Every row comes from one small tree of marks. The marks that hang from a mark follow it in brackets, in alphabetical order. Every link used is in the known rows. Which tree was each row made from?
In the rows, zero is written as 128.
Known rows
furok{fase{fozi{sasu tutuk} sugas} lefol}: [115 145 103  44 159 108 126  99 103 141 125  83 142 113 121  99 132  84
 122 101 144 105 179 118 106 137 124  77 174 116 124 138 112 109 115 137
 119 126 134 132 113  92 145  81 124 123 103 128 189 148 153 183 124 106
  61 168 121 122  99 157 115 161 136 110 126 108 136 150 132 130 113 151
 175 117 107 139 110 109 124 104]
furok{fase{fozi sugas} lefol}: [116 145 106  75 154  93 121  92 106 160 161 130 111 101 128 123 135  65
 112  68 141 130 164 137 116  83 137  86 179 127 119 153 105 132 140  89
 141 119 111  96 117  81 155  82 111 118  94 133 152 151 138 124 155 126
  60 171  85 114 113 161  91 157 121 135 132 118 107 127  91 124 140 108
 193 140 140 132  94 121 140  87]
furok{fase{fozi} lefol}: [135 145 109  84 132  94 116 106 101 143 127 139  96 109 126 123 166  79
 118  89 132 132 160 111 118  97 132 104 150 131 120 147 133 127 139 117
 118 121  94  99 135  97 135  87 109 131  89 138 158 145 148 143 150 145
  95 172 109 119  93 163  97 154 133 156 153 134 112 123  89 125 132 111
 145 153 133 127  96 117 153 116]
batan{sasu}: [137 128 109 134 126  59 139 116 106 153 139 170 132 139  97 145 129 130
 168  92 126 149 168 130 127 127  71 131  85 130 115 119 124 149 151  95
 132 137  98 134 122 166 147 139 117 114 171 147  73  90  99  81 139 148
 176 121 124 125 116  42 146 129 156 156 119 127 108  99 137 138 142  71
  94 177 134  90 127 131 150 127]
sugas{fase{fozi furok}}: [ 98 127 112 149  98 176 134 134 133  80 176 170 121 114 124 145 118 178
 116  98 127 134 101 122 155 143 137 156  83 116 101 125 132 161 143 152
 178 101 131 140 152 167  77 182 124 125 118 110 104 138 128  84 132 163
 147  86 129 105 147 125 135 147 159 129 155 133 137  84 126 109 146 138
 141 182 146 133 135 155  94 127]
sugas{fase{fozi furok{lefol}}}: [ 98 136 107 139 112 173 136 127 125  85 168 158 113 108 129 134 146 162
 110  85 123 145 107 124 136 108 141 145  99 123 113 130 124 172 145 136
 189 104 129 135 147 158  93 145 109 133  99 121 147 137 125 109 130 159
 128 111 106 116 151 161 124 161 179 134 164 135 147  85 110 119 146 137
 143 179 130 144 137 152 108 124]
fase{fozi{tutuk} furok{lefol} sugas}: [112 127  90 110 166 125 126  74 149  91 187  84 125 112 132 117 121 146
 112  83 125 131 105 128 131 122 161 115 167 128 134 129 108 155 124 134
 172  81 154 137 119 102 146 117 136 103  90 112 179 161 100 106 129 134
 100 149 104 111 197 182  93 164 151 123 129 113 128 136 139 119 131 152
 164 170 157 155 135 136 119 131]
fase{fozi{sasu} furok sugas}: [ 69 134 121 131 146 158 151 115 143 103 184  97 141 117 147 123  77 155
 107 110 124 116  86 132 142 177 164 125 128 101 135 125 104 158 133 160
 159  97 126 138 109 167 119 158 188 128 129 105 134 158 106  71 100 130
 136 123 103  98 125 117 112 139 147 105 123 100  87 119 154 140 127 153
 158 168 171 164 133 117 101 129]
lefol{furok{fase{fozi{sasu{batan nore} tutuk} sugas}}}: [132 128 153 123 136 123 110 119 145 144 111  93 153 117 119 128 108 120
 122 159 158 123 115 144 144 161 153 137 160 144 127 126 127  98 158 126
 111 134 143 142 140 122 133 120 140 136 140 130 149 125 159 139 150  93
 118 114 155 152 149 141 149 107  65 108 107 130 122 151 135 134 122 156
 143  68 106 126 113 120 112 122]
nore{sasu{batan}}: [121 138 136 148  95 112 145 145 126 176  94 158 117 163 143 127 117 132
 162 169  89 137 108 130 121  88  98 131  91 146 131 123 128 163 104 118
 124 159 111  93 145 121 148 140 157  97 148 138  47 110  97 111 117 153
 136 101 126 128  73  47 153  95 147 148 129 134  93 109 126 131 123  96
  83 124 147 113 159 145 153 144]
lefol{furok}: [134 110 119 160 147  81 124 143 108 102 126 168  77 117 101 137 164 126
 140 128 141 146 136 119 115 161 121 141 111 153 146 103 154 138 168 101
 133 118 129  99 132 157 137 176 113 137 132 135  64  94 117  71 143 137
 193  87 110 160 151  86 153 118  66 150 134 147 107  85 134 136 146  88
  81 139 121  79 121 151 152 126]
sasu{batan fozi nore}: [232 107 194 228  96 137 121 175 155 183  93 162 111 161 153 166 117 105
 134 162 115 153 108 157 140  24 113 152 115 135 134 140 144  84 114  79
  80 175 108 118 125  93 159 110  98 138 177 138  67 103 107 120 145 126
 163 145 140 130 154 134 108  71  95 151 104 149 141 165 105 105 150  64
  79  87 150 116 140 128 146 135]
lefol{furok{fase{fozi{sasu tutuk} sugas}}}: [ 93 136 110  80 154 110 115 110 127 108 132  98 140 106  92 117 127 114
 119 141 162 108 162 125 129 220 143 114 149 129 127 111 123 108 154 144
 120 111 147 129 128 140 122 148 144 124 114 124 144 118 164 116 142 105
 132 115 146 148 135 126 154 132  66 106 118 122 127 122 147 128 121 168
 146  98 105 111 105 119 113 125]
fozi{sasu{batan}}: [128 120 153 150 120 110 147 175 115 158  94 145 125 152 129 120 121 140
 161 158  92 122 102 128 106 126 109 134  93 126 155 134 135 121 112 127
 113 160 122 126 115 135 131 140 146 136 175 140  69 121 103 139  93 135
 165 108 120 146  64  57 139  99 137 130 119 121 111 130 133 156 115 100
  88 106 142 122 144 129 155 125]
furok{fase{fozi{sasu{nore} tutuk}} lefol}: [157 135 131  72 135 123 120 113  98 136  92 102 122 139 129 117 151 103
 118 123 148 114 165 103 115 117 116 104 163 126 120 135 142 101 127 149
  94 121 109 137 133 115 125  66 105 155  97 135 210 134 178 206 132 101
  80 176 148 129  85 186 120 155 146 133 143 137 145 165 130 136 112 153
 137 120  86 138 113  98 130 130]
lefol{furok{fase{fozi{tutuk}}}}: [133 136 103 104 131  92  95 111 120  99 124 126 104 104  91 135 158 118
 129 147 159 124 155 110 139 200 138 129 139 149 119 104 155 110 167 149
 110 103 138 117 152 136 117 150 131 126 101 133 130 119 165 117 159 126
 160 115 162 147 159 134 146 136  63 137 138 146 131 109 135 114 125 149
 107 125 108 101  94 124 132 142]
fase{fozi}: [122 127 112 158 129 104 126 114 112 136 144 153  83 139 122 142 135 124
 139 105 107 133 104 127 142 142 130 118 113 137 112 116 140 127 137 113
 135 114 114 105 137 146 134 146 137 132 130 113  86 146 105  91 116 146
 154 117 125 105 126 114 109 128 109 146 141 127  94 116 123 124 128 102
 103 200 168 114 122 128 128 130]
furok{fase{fozi{sasu{batan nore} tutuk} sugas} lefol}: [144 138 143  86 138 126 117 102 134 178 110  79 155 127 141 111 116  90
 117 116 141 116 142 137 121  81 141 109 185 135 120 156 110 100 119 107
 116 140 125 139 121  79 147  51 111 130 122 131 196 145 149 200 131  90
  50 173 128 133 108 184 113 129 141 114 113 122 139 183 116 135 113 143
 173  78 108 154 119 104 128 102]

Which tree is each row?
[122 147 138  84 124 124 128 126 117 168  97 114 129 125 137 110 158  85
 124 131 114 126 138 120 114 106 141 113 135 127 142 156 124 124 121 130
 106 141 103 114 130 105 135  76 136 140 121 142 178 149 155 184 117 136
  97 169 118 130  53 140 114 128 156 142 156 126 114 139  92 142 109 132
 138 116 128 157 100 103 159 126]
furok{fase{fozi{sasu{batan}}} lefol}
[177 104 167 167 115 120 127 160 124 153  70 124 133 170 129 124 105 161
 162 174 112 118 103 121 117 108  94 136 116 140 142 125 150  89 115 128
  99 157 138 156 131 132 117 119 114 138 167 135 105 120 120 190  98 102
 141 123 158 151 102 108 145 102 131 125 104 139 140 175 153 146 112 124
  77  82  97 105 164 127 139 139]
fozi{sasu{batan nore} tutuk}
[248 100 179 204 101 123 107 160 159 163  80 139 121 168 138 160 128 119
 151 175 122 137 122 153 137  50 104 149 124 138 131 126 154  63  97  93
  81 179 138 145 127  74 156 109  88 119 165 136  88 104 105 159 142 112
 160 149 172 132 188 153 112  79  91 142  93 153 166 185 119  95 136  89
  76  81 127 106 151 132 141 143]
sasu{batan fozi{tutuk} nore}
[156 137 148 157  85 134 135 159 155 176  81 151 133 169 161 137 134 113
 160 198  95 141 137 141 123  86  96 133  85 126 131 126 129 144  75 124
  82 182 111  94 128 102 162 132 154 102 149 134  59  96  97 112 128 155
 158 124 146 119 109  72 134  73 143 142 118 129 125 115 111 112 130  92
  74 101 147 129 153 136 149 162]
nore{sasu{batan fozi}}
[104 137 112 116 145  99 111 101 124 122 162 130 109  90 107 140 129  99
 112 115 157 132 147 140 138 171 153 117 148 140 119 120 122 128 173 111
 133 106 126  96 133 122 139 146 140 125 117 129 111 127 145  61 167 124
 123 115 118 138 154 124 131 128  52 122 127 125 100 101 117 119 143 128
 159 122 137 106  90 124 118 108]
lefol{furok{fase{fozi sugas}}}
[ 82 128 140 158  88 200 145 158 142 101 142 147 164 129 135 127 103 189
 122 140 108 125  72 135 146 153 153 169  73 111 120 132 125 162 126 164
 166 125 136 156 138 173  68 169 153 133 149 115 125 144 123 121 101 155
 153  87 138 121 108 103 146 123 175 110 151 122 138  97 127 126 118 159
 125 141 140 160 141 143 100 140]
sugas{fase{fozi{sasu{batan}} furok}}
[120 124  94 136 101 139 121 123 105 107 140 171 124 136  88 137 126 153
 150  98 118 116 130 125 142 156 107 127 101 138  80 105 142 121 121 120
 157 131 156 139 147 147  96 161  89 118 129 108  88 131 125 123 119 138
 132  90 158 113 153 122 149 150 130 117 135 130 168 118 139 110 125 133
 118 175 119 100 150 150  93 117]
sugas{fase{fozi{tutuk}}}
[ 89 130 125 109 156 148 138 103 162 115 152  62 167 124 149 100 116 152
 121 132 104 126  77 137 128 134 178 137 149 122 155 143  98 153 109 143
 153 109 166 156 113 107 141 104 170 112 119 119 199 167 100 153  95 129
  97 146 115 120 141 170 102 135 177 113 126 102 123 155 147 139 106 169
 153 120 147 185 144 123 130 144]
fase{fozi{sasu{batan} tutuk} furok{lefol} sugas}
[173 134 138 141  93 123 124 150 153 167  75 136 146 174 145 135 133 128
 168 206  97 127 148 132 126 106  81 131  97 131 123 112 136 129  64 133
  76 180 136 111 131  93 157 132 144  86 143 131  72  92 106 139 125 146
 156 115 177 117 140  90 146  80 141 136 106 129 151 134 136 104 113 117
  69  98 134 120 162 136 147 172]
nore{sasu{batan fozi{tutuk}}}
[212 109 145 173 112  99 110 157 159 148  90 136 123 157 129 144 145 118
 159 175 101 131 139 145 129  93 105 143 112 131 133 124 154  82  87 107
  86 172 155 135 125  68 156 135 109 101 163 140  73 102  95 146 127 145
 178 146 166 131 175 125 117  89  98 136  97 133 163 159 124  87 127 100
  68  99 151 110 143 142 152 153]
sasu{batan fozi{tutuk}}
[ 74 130 115 120 117 189 147 146 117  77 148 139 142 116 133 117 147 166
 103 102 122 133 114 120 124 140 135 143  98 110 123 129 119 177 129 157
 172 110 132 150 137 182  82 144 129 150 114 117 169 133 142 141 107 147
 121 109 111 118 111 142 145 156 193 117 163 124 154  91 129 140 130 150
 142 166 113 159 138 136 108 129]
sugas{fase{fozi{sasu} furok{lefol}}}
[ 91 135 119 120 140 156 151 124 133  92 144 100 120 122 151 113 152 153
 105 121 110 140  91 109 123 150 159 137 113 117 157 131 126 164 130 173
 136  96 109 133 125 175 122 127 174 153 100 115 190 154 122 137  98 147
 147 143 102 115 103 155 110 150 179 137 162 124 108 110 141 155 117 153
 126 177 141 170 127 111 136 156]
fase{fozi{sasu} furok{lefol}}
[ 95 131 121 121 104 186 133 143 146  90 130 118 170 128 130 108 142 178
 124 135 113 128  91 124 129 140 143 157 100 125 126 142 133 155 111 161
 164 126 166 172 144 144  85 135 129 133 121 125 179 139 135 174 101 149
 120 113 141 130 133 155 144 145 194 113 149 128 169 120 141 125 108 178
 122 130 113 167 152 141 114 145]
sugas{fase{fozi{sasu{batan} tutuk} furok{lefol}}}
[252  96 148 180 119 117 111 151 138 126  94 151 100 163 135 161 132 118
 136 148 143 131 159 128 133  84  78 130 127 124 119 109 158  70 110 107
  79 155 129 134 123 107 146 121  70 132 147 128  93  92 119 137 149 103
 160 151 168 122 187 157 125 112  92 136  98 149 174 174 134 102 146  95
  88 117 111  85 150 128 122 136]
sasu{fozi{tutuk} nore}
[117 120 123 116 151 163 138 100 144 101 160  68 153 129 148 116 107 162
 100 109 139 128  90 131 129 124 153 122 171 125 133 129 105 136 126 149
 155  95 146 156 113 146 136 104 149 136 106 109 218 152 121 151 113  96
  90 147 110 108 165 191 110 152 163 107 125 114 126 165 153 147 124 169
 172 132 115 168 149 115 103 128]
fase{fozi{sasu{nore} tutuk} furok{lefol} sugas}
[166 106 141 143 129 116 132 149 104 117  87 138 116 163 116 124 118 150
 149 146 134 107 137 100 117 139  77 123 129 129 134 110 155  91 119 142
 104 144 132 156 118 154 108 136 103 150 150 127 109 106 132 171 103  87
 142 120 153 142 109 108 157 125 123 131 110 141 143 166 175 143 121 129
  90 119  80  96 158 123 120 136]
fozi{sasu{nore} tutuk}
[ 94 146 119  60 157 114 136 108 102 153 139 104 133 109 134 107 132  73
 106  92 137 111 171 126 109 116 138  84 168 115 124 152 100 128 127 119
 125 123 104 106 107 105 144  83 136 135 110 133 172 152 149 148 126 111
  64 165  91 121  79 146 106 151 144 119 133 109 113 132 110 146 126 132
 191 120 127 142 101 107 132  95]
furok{fase{fozi{sasu} sugas} lefol}
[124 118 109 135 165 116 140 118 127 102 179 131 109 100 141 115 128 128
 107  76 132 142 129 124 110  74 142 125 160 117 152 145 104 171 139 105
 178 101 126 117 101 104 150 132 119 107 104 144 118 132  94  78 140 141
  97 139  56 126 151 130 102 158 153 140 127 126 113 113 119 132 166  91
 166 145 144 126 130 150 147 104]
fase{furok{lefol} sugas}
[ 84 137 122 103 148 116 123 120 124 119 144 119 136  99 109 125 126  99
 111 132 164 121 152 133 127 205 148 117 147 129 126 119 119 121 166 131
 116 110 119 109 123 145 120 150 152 136 122 124 132 125 155  83 143 114
 131 114 125 142 113  97 147 122  71 113 122 120 100 102 129 140 130 140
 156 110 120 120  91 115 116 114]
lefol{furok{fase{fozi{sasu} sugas}}}
[119 123 122 112 155  82 109 126 108 117 147 149 107  89 100 131 131  88
 120 116 167 125 177 126 117 151 124 117 156 132 134 123 122 128 182 103
 136 125 125  96 125 108 135 158 102 117 123 147  82 103 142  71 172 118
 127 111 108 158 143  90 145 134  55 136 116 136 115  94 122 121 157 100
 144  95 115  78  97 147 135  95]
lefol{furok{fase{sugas}}}
[ 77 134 121 138 102 194 150 151 129  77 154 153 151 125 128 129 112 186
 114 117 125 120 100 119 145 176 132 155  79 105 109 123 129 164 129 178
 168 108 124 151 136 201  65 178 154 143 127 108 127 131 134 111 106 149
 148  85 136 112 117 116 147 144 175 114 156 123 144  89 144 131 126 158
 134 172 127 145 142 135  87 131]
sugas{fase{fozi{sasu} furok}}
[115 129 165 143 128 133 118 128 141 154 125 110 147 106 131 136 108 115
 111 155 155 132 110 148 146 143 159 135 152 140 129 132 118 107 172 121
 117 130 118 122 132 132 130 119 151 150 148 129 135 128 156 106 150 104
 118 118 130 150 122 118 137  96  69 117 117 129  95 131 113 144 128 135
 157  62 121 135 103 114 122 111]
lefol{furok{fase{fozi{sasu{batan nore}} sugas}}}
